Each row comes from the steps of one walk. Every step used is in the known rows, and no mark comes twice. Write the walk behind each row, first mark first.
Known rows
r/l: [-30  -3 -13  12 -47 -25 -31 -44 -28 -37  -6 -70  33  26  15 -52 -23 -94
 -27]
r/l/h/m: [ -3  26 -28   4  -3  -6 -93 -20 -50  -5 -29 -30  36   3  13 -28 -38 -39
 -12]
c/l: [-61  13  -4  24 -32  45 -27  -5 -24  28  39  14   1  38   5 -91 -24 -40
 -18]
h/m: [ 28 -12  41 -57  57 -41  -6  -6   2 -42 -21  11   6   0  21 -22  -1  38
  34]
p/m/r: [ 10 -27  52 -96  32 -35  53  26  82 -37 -40 -54  55   7   6  -8  -6  14
  -9]
p/m/c/l/h: [ -3  31  29 -13   7  38 -23 -32 -31  19   1 -13  -3   6  -4 -26 -33 -26
  33]
c/m/r/l: [  7  -5 -19 -46 -10   8  16  17  57  21 -52 -52  62   6  16   5   0 -37
 -23]
m/c/l/p: [-56  12   1  78 -56  64  28 -43 -25  50  36  10 -80  30  14  31  -6 -32
   2]
h/m/q/l: [ 72  -2  49 -19  53 -13 -28 -67 -22 -35  29  39  17 -51 -57  25  17  32
  28]
h/m/r/l: [ 24 -29  17 -41  31 -59  16 -23  40 -27 -56 -64  51   3  37  40   2  13
  -9]
r/l/p/m: [-23  -2  -5  -6 -32  -7 -21  -4  15 -35 -20 -31  99 -35  -6 -35 -13 -31
 -52]
h/l/c/m: [ 20   1 -51  61  14 -57   8  49 -52   5   1  13 -51  14  23  -4  26  64
  35]
m/q: [-31   2  53   0  12  17  -3 -31  13 -14  50  -2 -63   3 -47   5  32 -38
  20]
r/l/c/m: [ 13  14 -42  58 -29 -35  -2 -21 -37 -10  -7 -22   3  11   5 -19   6 -54
  28]
q/m/r: [ 24 -40  -7 -96  18 -29  42  37  61 -25 -27  -8 -32  13  32  59  15 -16
   5]
q/l/c/m: [ 88  12 -36  47 -20  -9  20 -18 -59  -9  41  71 -13  -2 -42  -8  -8   9
  21]
h/l: [-20 -14 -21  15  -5 -46 -20  27 -42 -23   2 -33 -21  31  33 -38  -1  26
 -19]
c/l/p: [-83  10 -15  46 -43  73 -15  33   8  48  40  56   9  10  -6 -60 -14   5
 -53]
c/m: [ 12  12   6 -59  20  26  -8  31  21   5 -15  23  17   2   2 -58  -3 -12
  19]
c/l/p/m: [-56  12   6   7 -18  62 -18  36  20  32  24  52  67 -22 -19 -75 -16  23
 -43]
c/m/r/l/p: [ -5  -5 -27 -31 -17  26  24  41  77  35 -50 -25  68 -14  10  24   7  -8
 -46]
r/l/p: [-49  -3 -27  33 -61   3 -18  -7   2 -15  -3 -27  42  -4   7 -19  -8 -48
 -62]

Write each row's walk
[-12   0  -1  15 -43  -4  -2 -38   0 -26 -21 -48  57 -29   4  11 -10 -46
 -31]
r/l/p/m/c
[ 20  -7 -18  24  13 -28  85  47  38  22 -10  19 -73  33  12  42  32  31
  48]
l/c/m/r
[ 24 -38 -29 -71  -6 -40  15   5  40 -28 -39 -45  11   3  35  57   8 -56
 -14]
q/m/r/l
[  6  -5 -20  -6 -19  36   8 -18 -17  19  18  44 -71  -9  20  58   8 -33
  28]
q/m/c/l/p
[-41  26 -17  11  13  60 -57  30  -8  73   0  31   6  24   8 -28 -36  23
 -18]
c/l/h/m/r
[  8  -8   3 -69  15  18  40  49  79  26 -39 -15  18  15  14   7   8   5
  -5]
c/m/r
[ -6 -12  -9  20   0 -23   7  30 -13 -12 -13 -12   2 -23  19  23  12  73
 -23]
h/l/p/m/c
[ 50  44  -4 -14  18  79 -63  -8 -17  38  34  69  13 -45 -81  -7   1 -13
  10]
c/m/q/l/h
[ -9  -6  38 -20  -2  16  46  12  39 -16  -7  16  -5 -26  -4  30   5  30
  -4]
l/p/m/c
[-15 -14 -15  -3  10 -29 -10  68   2 -19 -14   5  42 -31  11 -21   8  89
 -45]
h/l/p/m
[  3  32  24 -20  63  32 -75  14 -15  20   7  46 -51 -11 -30  12  -4  34
  31]
l/h/m/q
[  5  27 -22  26 -11  -3 -75 -56 -66   3 -27 -47  -5  11  22  18 -35 -55
  12]
r/l/h/m/c
[-21  -3  50 -32  24  29  14  32  66 -15  17  43  28 -59 -53   5  28  44
 -18]
l/p/m/q
[  3  10  46 -20   6  15  11 -53 -18  -7   2 -28  11   2   2 -27 -19 -34
  37]
p/m/c/l
[-39  14  12  58 -45  40  19 -72 -49  32  32 -25 -86  54  23   5 -17 -68
  29]
m/c/l
[  9 -32   9 -29  21 -41  25   3  62 -14 -56 -37  57 -16  29  62  10  41
 -30]
h/m/r/l/p
[ -4 -13 -42  82  -3 -79  20  34 -63 -18  18  -7 -84  40  31   0  21  53
  23]
h/l/c
[-40 -15 -37  36 -17 -17  -9  64 -12  -1   4  10 -14   1  23  -6  11  71
 -54]
h/l/p
[  40  -14    3  -51    7  -15   21  -36  -20  -31   -2    3 -100   11
   34   67    8  -55   62]
q/m/c
[ 85  -2 -36  42 -21 -13  52  -9 -21   5  25  48 -11   7 -34  31   0  18
   6]
q/l/c/m/r
[-72  43 -30  36 -26  85 -78  28 -45  67  36  43 -22  44  -5 -86 -49 -30
 -24]
c/l/h
[ 18   4  33  11  27   1  -1 -68 -39   8  -2  -2 -34   7  28  21  -5   8
  56]
h/m/c/l
[ 33 -28   6   2  30 -80  42 -17  27 -21 -47 -49  13   8  34  65  16  31
  18]
h/m/r/l/c
[ 40   8  15  74 -12   1  16 -62 -44 -14  89  47 -71 -13 -85  40  30 -16
  26]
m/q/l/c
[ 67   5  49  -9  32 -20   9 -45 -15 -45  46  30  23 -50 -85  -2  18   9
  36]
p/m/q/l/c
[ 16 -14 -54  55  11 -61  40  61 -16  18 -14 -11 -50  23  32  36  32  76
  19]
h/l/c/m/r
[ 12   4  79 -68  51  -6  -5 -19  31 -43  18 -10  31 -37 -54 -30  19  -7
  29]
p/m/q
[-58  -2   5   1 -18  57  15  47  56  43   8  29  67 -14 -10 -35  -9  31
 -59]
c/l/p/m/r
